Each row was made from one small tree. The marks that hang from a mark follow it in brackets, in the order of their numbers. Every link used is in the known rows. Write each row's tree.
Known rows:
K_98(K_839): [-0.615 -3.331 -0.097  1.363 -0.727  1.425  0.231 -0.392 -3.592 -1.185
 -1.222 -1.566 -2.396  0.833 -0.655  0.492 -0.125 -0.814  0.625 -1.158
 -2.758]
K_700(K_299(K_254 K_569)): [ 0.614  0.690 -1.360 -0.556 -1.628  0.845  0.150 -1.089 -0.738  0.027
 -1.244 -0.195 -0.072  0.899 -0.475  0.072  0.101  0.463  0.810  0.748
  1.737]
K_569(K_654): [-0.033 -1.674 -0.103  0.464 -0.504  0.565 -0.055 -0.467 -0.833  0.792
 -1.439 -1.068 -0.227 -0.025 -1.207  0.495 -0.027 -0.472  1.591 -0.698
 -3.854]
K_347(K_839): [-0.087 -1.159  0.759  0.923 -1.112  1.197  0.401 -1.115 -1.953 -0.154
 -0.545 -2.273 -1.312 -1.171 -0.608 -0.154 -0.443 -0.866  2.418 -0.644
 -1.040]
K_299(K_254(K_839(K_98)) K_569(K_654) K_700): [ 1.062  1.509 -1.652 -0.335 -0.463 -0.940  0.067 -1.063  2.816  0.257
  1.411  1.081  0.695 -0.367  1.099  0.315 -0.399  0.450 -1.725  0.434
  3.220]
K_839(K_347): [-0.828  0.008  0.634  0.632 -0.309  0.174 -0.483 -0.271 -1.682 -0.785
 -1.447 -1.676 -1.648  2.338 -1.573 -0.152 -0.204 -1.342  1.047 -0.330
  1.491]
K_254(K_299(K_569) K_839(K_347)): [-1.504  0.188  1.715  0.123  0.922  0.534  0.158  0.575 -1.119 -1.031
  0.982 -0.776 -0.838 -0.575  0.722 -0.493  0.219  0.552  1.289  0.940
  4.172]
K_299(K_254(K_839)): [-0.405 -0.953 -0.071 -0.060 -2.304  0.332  0.435 -1.874 -0.821 -1.014
 -1.117 -0.517 -0.975  0.150  1.437 -0.505 -0.031 -0.329 -0.160 -0.042
 -0.234]
K_254(K_299): [-1.139 -0.737  1.434 -0.136  0.000  2.008 -0.173 -0.798 -2.617 -0.680
 -1.555 -1.347 -0.895 -0.478 -0.319  0.310  0.086 -0.059  1.160 -0.767
 -1.203]
K_569(K_299(K_700) K_654): [ 0.756 -0.477 -0.425  0.395  2.150 -0.692 -0.377  1.598  0.839  1.582
 -0.001  0.222  1.156 -0.256 -1.415  0.516  0.043 -0.242 -0.365 -1.171
 -5.728]
K_654(K_569(K_299(K_700))): [ 0.426 -0.291  1.283  0.128  1.468 -0.457 -0.288  1.290 -1.007  0.550
 -0.222  1.012  0.326  0.251 -1.075  0.902  0.430 -0.689 -1.418 -0.677
 -2.298]
K_700(K_299): [-0.106 -1.272 -0.372  0.041 -1.550  1.608 -0.158 -0.718 -2.424 -0.490
 -2.558 -1.083 -0.872 -0.135 -1.321 -0.242 -0.078 -0.196  2.153 -0.065
 -1.636]
K_254(K_299(K_569)): [-0.617  0.227  1.055 -0.233  0.575  1.678 -0.124 -0.645 -2.067 -0.160
 -0.520 -1.017 -0.619 -0.366 -0.442  0.748  0.193  0.489  0.931 -0.194
  1.798]
K_700(K_299(K_254(K_839(K_98 K_347)) K_569(K_654))): [ 0.087  0.571 -1.126 -0.291 -1.577 -0.131  0.156  0.234  1.325 -0.209
  0.470  0.440  0.403  0.482 -0.148 -0.888 -0.040  0.732  1.613  1.671
  2.997]
K_254(K_299(K_700) K_839(K_98 K_347)): [-1.638  0.462  1.486  0.040  0.529  0.561 -0.581  0.313 -0.237 -1.935
  0.610 -0.413 -1.045 -1.109  0.768 -0.910 -0.418 -0.193  0.336  0.106
  3.607]
K_700(K_299(K_254(K_839(K_347)) K_569(K_654))): [ 0.276  0.270 -1.199 -0.384 -0.929 -0.332  0.469  0.475  0.937  0.288
  0.263  0.277  0.631  0.352 -0.095 -0.630  0.162  0.697  1.441  1.684
  1.745]
K_299(K_254 K_700): [ 0.777  1.199 -1.099 -0.400 -0.559  0.024 -0.256 -2.066 -0.169 -0.255
 -1.426 -0.245 -0.382  0.956  0.421  0.579 -0.455 -0.962 -2.291 -0.853
 -0.041]
K_569(K_299(K_254(K_839) K_700) K_654): [ 0.647 -0.419 -0.709 -0.059  1.281 -1.340  0.171  1.331  2.069  1.121
  0.987  1.019  1.598 -0.557  0.581 -0.215  0.096  0.160 -1.365 -0.310
 -4.810]
K_654(K_569(K_299(K_254 K_700))): [ 0.627  0.427  0.843 -0.339  1.076 -0.833 -0.097  0.846 -0.192  0.438
  0.026  1.430  0.800  0.959 -0.325  0.681  0.447 -0.600 -2.327 -0.510
 -1.677]
K_790(K_839): [-0.685 -1.121  0.990  1.243 -2.209 -0.064  0.264 -1.548 -2.616  1.041
 -1.854 -1.272 -2.111 -0.002  0.405 -0.992 -0.083 -0.817  1.612 -1.201
  0.629]

Which tree is each row?
[ 0.109  0.511 -0.524 -0.003  1.196 -1.652 -0.230  1.762  2.805  0.585
  1.556  1.135  1.286  0.574  0.112 -0.692 -0.089 -0.082 -1.195 -0.129
 -2.120] -> K_569(K_299(K_254(K_839(K_98 K_347)) K_700) K_654)
[ 1.736  2.185 -1.953 -0.562  0.622 -0.923  0.044 -1.047  1.918  1.226
  0.413  0.550  0.983  0.797 -0.012  1.153 -0.228  0.039 -2.067 -0.061
  1.372] -> K_299(K_254 K_569(K_654) K_700)
[-0.131  0.674  1.306 -0.077  0.629 -1.357 -0.289  1.349  0.895 -0.469
  1.121  1.754  0.367  1.151 -0.001 -0.202  0.284 -0.637 -1.890  0.150
  1.106] -> K_654(K_569(K_299(K_254(K_839(K_98 K_347)) K_700)))
[ 0.753  2.290 -1.397 -0.198  0.111 -1.622 -0.107 -0.167  3.187  0.070
  1.976  0.976  0.577  0.695  0.755 -0.088 -0.458  0.102 -1.580  0.789
  4.945] -> K_299(K_254(K_839(K_98 K_347)) K_569(K_654) K_700)
[-1.271 -0.586  1.249 -0.072 -0.265  1.302 -0.355 -0.713 -0.805 -1.806
 -0.039 -0.211 -0.901 -2.818  1.294 -0.561 -0.420  0.173  0.090 -0.336
  1.458] -> K_254(K_299(K_700) K_839(K_98))
[ 0.251 -0.724 -0.278 -0.049  0.505 -0.591  0.091  1.122  1.091  1.300
  0.056  0.389  1.278  1.215 -0.635 -0.029  0.339  0.090 -0.076 -0.657
 -5.267] -> K_569(K_299(K_254) K_654)
[ 0.361  0.008 -1.111 -0.386 -1.899  0.536  0.451 -0.989 -0.542 -0.494
 -0.688  0.071 -0.145 -0.296  0.432 -0.429  0.124  0.781  0.907  1.282
  1.895] -> K_700(K_299(K_254(K_839) K_569))
[-1.559 -1.010  0.924  0.847 -1.864  0.270 -0.412 -0.559 -0.821 -1.934
 -0.421 -0.872 -2.029  0.416 -0.030 -1.207 -0.358 -0.709  1.647  0.170
  3.025] -> K_254(K_839(K_98 K_347))
[ 0.654 -0.565 -1.060 -0.024 -0.597  0.906  0.044  0.093 -0.784  0.757
 -1.029 -0.428  0.317 -0.328 -1.527  0.327  0.116  0.614  2.199  0.691
 -0.568] -> K_700(K_299(K_569(K_654)))
[ 0.248  0.960  0.174 -0.389  2.155  0.787 -0.199  0.080 -0.216  0.761
  0.302 -0.302  0.595 -1.172 -0.467  1.176 -0.072  0.492 -0.224 -0.287
  0.415] -> K_254(K_299(K_569(K_654) K_700))
[ 0.822  0.369 -1.624 -0.565 -1.204  0.412  0.274 -0.372  0.269  0.711
 -0.680  0.080  0.791  0.569 -0.679  0.142  0.125  0.681  1.214  0.871
  0.211] -> K_700(K_299(K_254 K_569(K_654)))
[ 0.431 -0.152 -0.694 -0.073  0.714 -1.192 -0.105  1.079  2.538  0.642
  1.155  1.258  1.377 -0.327  0.495 -0.429 -0.054  0.198 -1.144 -0.362
 -3.789] -> K_569(K_299(K_254(K_839(K_98)) K_700) K_654)
[ 0.049 -0.424  1.396 -0.246  0.155 -0.511  0.075  0.775 -0.648  0.221
 -0.160  1.054  0.414  1.380 -0.394  0.499  0.707 -0.395 -1.033 -0.329
 -2.047] -> K_654(K_569(K_299(K_254)))
[ 0.404  0.292 -0.551  0.039  1.848 -1.773  0.052  2.034  2.424  0.929
  1.380  0.948  1.501  0.448  0.243 -0.465  0.028 -0.112 -1.205 -0.113
 -3.355] -> K_569(K_299(K_254(K_839(K_347)) K_700) K_654)
[ 0.601  0.762 -0.563 -0.318  0.838 -0.511 -0.306  0.035  0.220  0.224
 -0.321  0.347  0.317  1.192 -0.165  0.188 -0.065 -0.466 -2.171 -1.034
 -2.494] -> K_569(K_299(K_254 K_700))
[ 1.337  1.307 -1.661 -0.442  0.334 -1.173  0.424 -0.762  2.217  0.756
  1.141  0.834  0.904 -0.457  1.254  0.508 -0.153  0.425 -1.868  0.573
  1.613] -> K_299(K_254(K_839) K_569(K_654) K_700)
[ 0.935  0.329 -0.970 -0.196  1.531 -1.061 -0.137  1.076  1.891  1.512
  0.403  0.818  1.657  0.582 -0.447  0.220  0.036 -0.115 -1.560 -0.832
 -4.951] -> K_569(K_299(K_254 K_700) K_654)
[-0.875 -1.014  1.215 -0.043  0.651  0.919  0.491  0.405 -0.672 -0.091
  0.856 -0.467  0.077 -2.373  0.927  0.009  0.333  1.188  1.653  0.667
  0.195] -> K_254(K_299(K_569(K_654)) K_839)
[-0.135 -0.949  1.678 -0.099 -0.141 -0.613  0.373  0.810 -0.512 -0.036
  0.232  1.272  0.296  0.477  0.314  0.077  0.726 -0.236 -0.881  0.049
 -1.845] -> K_654(K_569(K_299(K_254(K_839))))
[-0.395  0.272  0.804 -0.167  1.305  0.841  0.157 -0.292 -1.011 -0.689
  0.596 -0.191 -0.277 -2.602  1.299  0.268 -0.051  0.777 -0.206  0.405
  2.311] -> K_254(K_299(K_569 K_700) K_839)
[-1.796  0.601  1.663  0.168 -0.073  0.671 -0.280  0.287 -0.436 -1.705
  1.352 -0.424 -1.078 -0.437  0.465 -0.855 -0.108  0.569  1.405  0.823
  6.079] -> K_254(K_299(K_569) K_839(K_98 K_347))
[ 1.493  1.121 -1.277  0.160  1.344 -0.377 -0.281 -0.462  0.551  1.270
 -0.020 -0.168  0.375 -0.279 -1.092  1.462 -0.287 -0.096 -0.735 -0.314
  0.487] -> K_299(K_569(K_654) K_700)
[-2.399 -0.497  2.112  0.236 -0.601  1.032 -0.392  0.193 -1.064 -2.136
  0.240 -0.728 -1.397 -0.664  0.619 -1.247 -0.183  0.040  1.813  0.301
  3.354] -> K_254(K_299 K_839(K_98 K_347))
[ 0.535 -0.020 -0.810 -0.165 -1.116 -0.594  0.684 -0.916  1.330  0.528
  0.732  0.293  0.453  0.170  1.072  0.064  0.192  0.665  0.055  0.742
  1.199] -> K_299(K_254(K_839) K_569(K_654))
